Each row comes from the steps of one path. Every step used is in the known rows, and no mark comes twice. Write the path behind each row, first mark first.
Known rows
q/v/k/l/z: [-32 -12 -10  13  10  -1   9   1  -7  -6   8  -7 -26  18   3   0  20  -2
 -16  -7  17   3  12   4 -44 -19  13   1  -5]
q/v/k/x/f/r: [-15  -9 -13  26  12  -4  -4  -8  -9  -1  -4 -11  -6  14   0   0  19  -2
  -7 -11  19  -8   5   7 -22  -3   5  -1   0]
t/x: [  6   5   0  -7  -6   5   7   3  -5  -3  -7  -9   6  13   3   2 -35   2
   2  -2  -3  -5   2   1  -7   4   2 -14   0]
q/v: [-14  -3   0   8  -2   0   5  -3  -3  -3  -8  -3 -11  13   1  -3   0   0
  -2  -7   6   0   0  -2 -11 -11   5  -2  -4]
b/u/t/x: [ 11   7   4 -16   7  10   8   6  -3  -9 -19 -14   2   7   3   3 -34   8
  -9   1 -16  -7   5   3 -14   3   1   1   3]
x/f/r/b: [ -7  -2   1  18   2   1   0  -2  -3  -9 -10  -8  -2  11  -8  -7   0  -3
  -6  -6   1  -2   4   3   2  19  -3   9   4]
f/x/t/u/b: [-13   4   1   2 -10   7   5   3   2  -7  -8  -5   2   7   2   2  -8  -2
 -14  -6  -7 -11  -2   4 -23  13   6   3   0]
r/b/u: [ -6  -3   1   3   5  12  13   6   1 -11 -10  -4 -14   6  -9  -4 -19   0
   5  -4 -13   1   6   1  -9   6   1   3   3]
k/l/z/r: [-25  -3 -23  15  14   6   9   6  -6 -11  -4  -5 -14  21   1  -1  10  -4
 -31  -6  17  -2  -1   2 -24   3  10   0   6]
f/x: [ -5   3  -7   3 -12   4   6  -3  -3  -4   5  -8   2  17   2   1 -17   0
  -4  -7   1   2   4   1   5   0   2  -3  -5]
f/r/b/u/t: [  4   1   0  -1  11   9   3   0   1 -13 -19  -3  -6   6  -6  -9 -11   4
 -15  -5 -20  -5   4   2 -26  14  -3  25  -1]
b/u/t/x/z: [ 13   9   5 -15   5   8  10  12  -3  -6 -20 -13  11   7   0   4 -29   8
  -6   1 -21 -10  -6   4 -20  -3   9  -4   3]
r/b/u/f: [  9  -5  -3  10  12   7  10   6  -2 -10  -9  -2 -15   3 -12  -5 -17   0
  -2   0  -9  -6   7   0  -9   6   5   8   4]
x/t/u: [ -3   0   3  -1   8   5   4   2   1  -4 -23  -2   1   8  -1   5   0  -4
   2  -1 -12 -11  -2   6 -15   8   6  -1   2]
v/k/x/t/u/f: [ 13  -5  -8  16  25  -1   1   1  -5   1 -15   2  -4   6  -1   7   6  -5
  -6   1   1 -23   2  11 -38   1  11 -12   6]
b/u/f: [  8  -1  -8   5  12   9   6   6  -5  -9 -10  -7  -6   7  -5   2 -10   1
  -2   1  -4  -9   3   1  -4   3   8   8   4]
l/q/v/k/x: [  9  -6 -18  20   9  -1   2   1  -4  -3  10  -5 -11  12   2   0  14   0
   0 -16  13  -9   8   6 -31 -11   2 -21  -2]
r/b/u/t/x: [ 12   4  10  -9   5   8  11   6   0 -10 -17  -9  -8   3  -5  -4 -41   7
  -9   0 -21  -4   8   2 -20   6  -1   0   3]
x/z: [ -4   5   0   1   0   3   6   9  -4  -2 -10  -4   9  14   0   1  -2  -1
   3  -5  -3  -4 -11   2  -9  -5  10 -11   1]
k/x/t: [  2   2  -7  13  12   0   3  -2  -1  -5 -17   1   1  15   3   2   2  -4
   4  -7  11  -9   6   5 -29   2   2 -17   8]
z/r/b/u/t/x: [  2  -1   2   3  12  11  10   5  -2 -11 -20  -8  -8   7  -9  -6 -38   7
 -24  -2 -21  -9  -3   1 -18  13   1   3   7]
q/v/k: [-22 -10   4  12   5   0   4  -4  -6  -2   1  -5 -14  15   1  -1   5   0
   1  -7   0  -1   0   3 -21 -13   7  -3  -7]
z/r: [-14  -2  -8  15   9   8   3   1  -5  -5 -11  -3  -2  18  -1  -3  -6  -2
 -14  -7   0  -6 -12   1   0   9   4  -4   4]
k/l/q: [ 15   7 -17  11   5   4   1  10  -1 -15   8 -12  -5  13   7   0   5  -2
  -5 -17   8  -1  13   4  -6   5  -1  -8   1]
t/u/f/x/z/p: [ 16   1 -13   3  -6  -1   2   9  -3   1   3  -2  12   8  -3   3 -15   3
 -18   2  -6 -15 -17   1  14   0  15  14  -3]
t/x/f/r/b/u: [  1  -5  -4   4   0  10   7   3  -5 -11 -11 -18   1   6 -13  -2 -31   3
   2  -1 -12  -5  11   5   1  23   0  13   5]
l/z/r/b/u/f: [-11 -13 -18  19  18   9  14   7  -5  -9 -10   3 -20  10 -20  -7  -2  -1
 -26   4   0 -12  -3   0 -23  10  11  12   9]
v/k: [-13  -3   4   7   8   5   4   0  -6  -3   1  -6  -6  15   4   2  -4  -1
   3  -5  -4  -3   0   5 -13   0   3  -9  -2]
z/r/b: [-13  -5  -3  21   7   6   7   1  -2  -7 -10   2 -12  14  -9 -10 -12  -2
 -14  -7  -4  -3  -8   0  -7  12   1  -6   5]
k/x/z/r/b/u: [ -5  -5 -20  20  17  11  13  11  -2  -7 -15   1  -6   9 -14  -5 -10  -1
  -8  -8  -4  -9 -12   3 -25   3  12 -14  11]
b/u/t: [  1   7   4  -7  13  10   6   5  -1 -11 -19  -9  -6   7   3   2  -8   4
 -12  -3 -13  -4   2   2 -11   0   1   9   4]
v/k/l: [-13  -1  -3  13  15   4   3   3  -6  -9   6 -12 -13  17   9   2  -1  -3
  -3 -10   5   2   9   6 -20  -3   5  -7  -1]
v/k/x/t/u: [ -2  -3  -6   9  19   3   4   0  -2   1 -15  -1  -4   9   3   8   4  -5
   2  -3  -2 -15   1  12 -36   1   7 -18   4]
q/v/k/l: [-22  -8  -3  17  11   0   4  -1  -6  -8   6 -10 -23  15   6  -1   7  -1
  -6 -12   9   4  10   3 -28 -16   9  -2  -6]
v/k/x/z: [ -2   1  -8  11  12   1   5   6  -7   2  -3  -3   4  14   3   4   0  -2
   3  -7   5  -8  -7   8 -32 -11  11 -28   2]

Which path is each row?
[ 10   5   1  -6   9   8   0   2  -6 -11 -21 -22  10   7  -1   4 -20   7
 -15   0 -12 -11   6   6  -2  17   0  18   5] : b/u/t/x/f/r
[-27 -10 -21  16  17  13  16  10  -2 -16  -5  -5 -27  14 -11  -5  -1  -2
 -25  -5   3   1   6   2 -29   8   9   9   8] : k/l/z/r/b/u
[ 15   2   0  -8   4   9   5   2  -1 -11 -17  -8   0   5  -6  -7 -38   7
 -11  -2 -23  -8   7   2 -28  17  -3  18  -1] : f/r/b/u/t/x
[  8  -2 -15   5  -1   6   8   8  -5  -6   1  -9   7  10  -9   4 -14   3
  -3  -1  -7  -8  -4   2  -2  -4  15   8  -1] : b/u/f/x/z
[ -1   1   5  10  14   6   1   1  -1 -15 -22 -13  -7   5  -8  -5   1   3
 -18  -4 -14  -5   7   5  -7  18  -3  25   7] : x/f/r/b/u/t
[ -3  -5  -9   3   4  12   7   1   0 -12  -9  -3  -7   8 -11  -7 -15   0
   4  -6 -15  -3   5   2 -17  18   0  20  -2] : f/r/b/u
[-16  -8  -8  15  13  15  11   4  -1 -12 -12  -3 -16  10 -13  -7 -16   0
  -9  -5 -12  -2  -5   1  -6  14   3   5   6] : z/r/b/u
[ 11   5  10   7   1  -2  -1   0  -4  -8 -18 -13   5   8  -4  -6 -22   4
 -21  -2  -8  -8   7   4 -10  19  -5   7   5] : u/t/x/f/r/b
[ 12  -4 -17   5  12   9   0   1  -6 -10 -10  -6   2   9  -6  -1  -7   1
  -4  -1  -6 -13   2   2 -11  13   6  26  -1] : b/u/f/r
[ 10  -6 -17  20   8  -3   3   8  -4   0   8  -4  -1  11  -1   1  19   0
   3 -16   9 -11  -3   7 -37 -17  11 -26  -2] : l/q/v/k/x/z
[-24  -7 -17  22  12   5  12   6  -3 -12  -2   0 -23  18  -7  -8   3  -5
 -30  -6  13   1   3   1 -30   6   7  -1   7] : k/l/z/r/b
[  9  -5  -9  12  -3   4  12   8  -2  -7   1  -4  -1   6 -17  -4 -21   2
  -4  -1 -11  -5   0   0  -8  -1  13   7   0] : r/b/u/f/x/z
[ 14   2 -12   2  -6   3   4   1  -4   0  -1  -5   2   7  -1   3 -17   0
 -16   2  -3 -11  -1   2   7   1   9   5  -3] : t/u/f/x
[ 12  11   9 -10   1   2   3   2  -4  -4 -16  -9   6  10   7   1 -29   6
 -15  -1  -7  -7   1   2 -15   1  -1  -9   1] : u/t/x
[  6 -11  -4  19   4   3   9  -1   1 -12  -5  -1  -9   8 -17  -3 -16   1
  -1  -1 -10  -5  14   2 -14  10   5  16   2] : r/b/u/f/x/t
[  4  -2 -20  14   1   4   4   7  -6   1  -6  -2  11  11 -10   2  -9   0
 -27   0  -7 -18 -23   4   2   3  19   2   0] : t/u/f/x/z/r
[ 11   8   5  -1   3   0  -4  -1  -7  -7 -19 -18  14  11   3   1 -15   5
 -21  -2  -3 -10   3   5  -3  15  -3   8   5] : u/t/x/f/r
[ -3 -11 -17  24   5   9   9   0  -4 -10   1  -3 -12  10 -18  -7 -24   2
 -21  -3  -7  -6   0  -1   2  12   7  14   3] : z/r/b/u/f/x
[-27 -12 -14  11  12  14  17   7  -3 -10 -11   0 -20  13 -17  -5  -4  -1
 -18   0  -5  -4  -3   2 -22  11   8   8   7] : l/z/r/b/u
[ -1 -10  -6  15   5   0   1   2  -3  -5  12  -8 -10  12   0  -1  14   1
   3 -14  -1  -5   4   5 -16  -6   3  -6  -6] : l/q/v/k
[  2   3  10  -1  12   8   9   5   2 -12 -18  -5 -15   4  -4  -6 -14   3
 -11  -3 -18  -2   6   1 -18   3  -2   7   5] : r/b/u/t
[ 15  -8  -5  14  11   0  -1  -2   0  -6 -21   6  -1   4 -13  -6  -1  -4
  -9   1 -14 -20   0   5 -30  22   6  21   0] : x/t/u/f/r/b
[-17  -7  -3  27  13  -4   2  -4  -8   0  -4 -12 -14  12   2   3  15  -2
  -5  -9  20  -4   7   6 -14 -15   6 -19   6] : q/v/k/x/f
[  8  -6  -9  12  -2   6  11   1  -2 -10   4  -4 -11   7 -14  -4 -27   2
  -6  -1  -7  -3  10  -1  -1   4   5  12   0] : r/b/u/f/x
[  5   3   7   8   5   1   7   9  -4  -4 -20  -2   5  11  -9  -8 -29   5
 -27  -2 -16 -11 -17   1 -26   6   6 -13   6] : u/t/x/z/r/b
[  3   2 -12  22   6   0   0  -2  -4  -6 -10  -6  -2  10  -6  -6  -1  -4
  -9  -9  15  -6   9   5 -11  14  -2  -5   9] : k/x/f/r/b
[  7   0 -17  16   2   0   2   6   0 -13   9 -11 -13  12   4  -3  14   0
  -7 -19  11   0  13   1 -15  -7   3  -3  -4] : k/l/q/v
[  8  -2 -15   6   0   8   7   1  -4  -8   3  -9  -2  10  -6   3 -20   3
  -6  -1  -2  -5   7   1   5   1   7  13  -1] : b/u/f/x
[ -8  -1   2  12  18   9   9  11   0 -10 -24  -2  -6   8 -13  -7  -6   3
 -23  -4 -22  -8 -17   2 -22   5   9   5   8] : x/z/r/b/u/t
[-19  -6  -6   8  19  10  14   6  -2 -11 -20   0 -20  11 -12  -7   1   2
 -35   1 -10  -7  -3   2 -30   7   5  12   9] : l/z/r/b/u/t
[  4  -7  -9  14   6   5   5  -2  -2 -10  -6  -7   0  12  -9   4  -9   1
   0  -1  -7  -8   9   3  -7   6   8  17   1] : b/u/f/x/t
[-9 -2 -1 11 -6  1  3 -5  0 -7 -4 -4  5 19 -2  2 -7 -1  2 -6 -1 -1  6  3
 -7  5  2  1 -2] : f/x/t
[  0  -1  -8  13  12  -1   2   8  -6   1   3  -1   5  16   5   3  -1   0
  -1  -6   8 -10 -12   6 -20  -7   9 -13   3] : v/k/x/z/p
[  7  11  15   1   4  -1   2   3  -6  -5 -19 -19   6   9   5   4 -19   4
 -19   0  -1  -7   5   4   5   4  -1 -10   9] : u/t/x/f
[-22 -12 -16  29  16   0   4   2  -8   3  -6   0  -7  18  -4  -2  13  -1
 -13 -11  10 -10 -19   4 -38 -16  17 -21   1] : q/v/k/x/z/r
[-17  -9 -14  17  -1  12  13   7  -2  -8  -2  -5  -2  14 -18  -5 -20   2
 -10  -7 -15  -1 -12   1  -4   6  11   3   2] : f/x/z/r/b/u
[ -9  -6  -4  12   7  10   5   2  -2 -13 -12 -12  -6   6 -12  -4  -4  -1
   0  -5  -9  -2   8   5   4  21   0  20   5] : x/f/r/b/u
[  0  -7 -12  30  -1  -1   6   4  -5  -3   0   2   1  14 -17  -9 -13   0
 -24  -4  -2  -9 -15  -1  -7   4  13  -1   2] : u/f/x/z/r/b
[ -3  -7 -22  19   6   9   7   7  -7  -6  -3  -8   7  14 -14   1 -11   3
 -18  -2  -7 -12 -16   2   2   3  18  10   2] : b/u/f/x/z/r
[  5   8  10  -5  10   8   6   7  -5 -10 -22 -23   2   5   1   6 -23   7
 -12   1 -10  -7   7   5   7   6   1   1  11] : b/u/t/x/f
[ -5  -1  -3   1  -5   5   5  -3   1  -4 -10  -5   4  12  -2   6  -9  -2
  -3  -3 -11  -7   2   6  -6   7   6   3  -3] : f/x/t/u
[ -9  -2   1  12  20  11   8   4   0 -13 -21  -3 -16   8  -9  -8 -11   3
 -26  -5 -19  -5  -6   1 -15  10   1  10   8] : z/r/b/u/t
[  2   3  -2  -4  13  11   8  12  -5  -7 -24 -11  10  10  -6   2 -26   8
 -20  -1 -20 -14 -17   4 -16   4  11  -1   6] : b/u/t/x/z/r
[-12   0 -16   5   6   1   7   8  -3 -10   5  -4 -12  19   7   0   4  -1
 -21  -4  18   0   6   0 -14   0   6  12   3] : k/l/z/p
[ -5  -6  -6   7   4  13  15  13  -4  -7 -13  -6   1   9 -18  -4 -38   4
  -3  -2 -20  -8 -14   2 -15  11  11  -8   5] : t/x/z/r/b/u
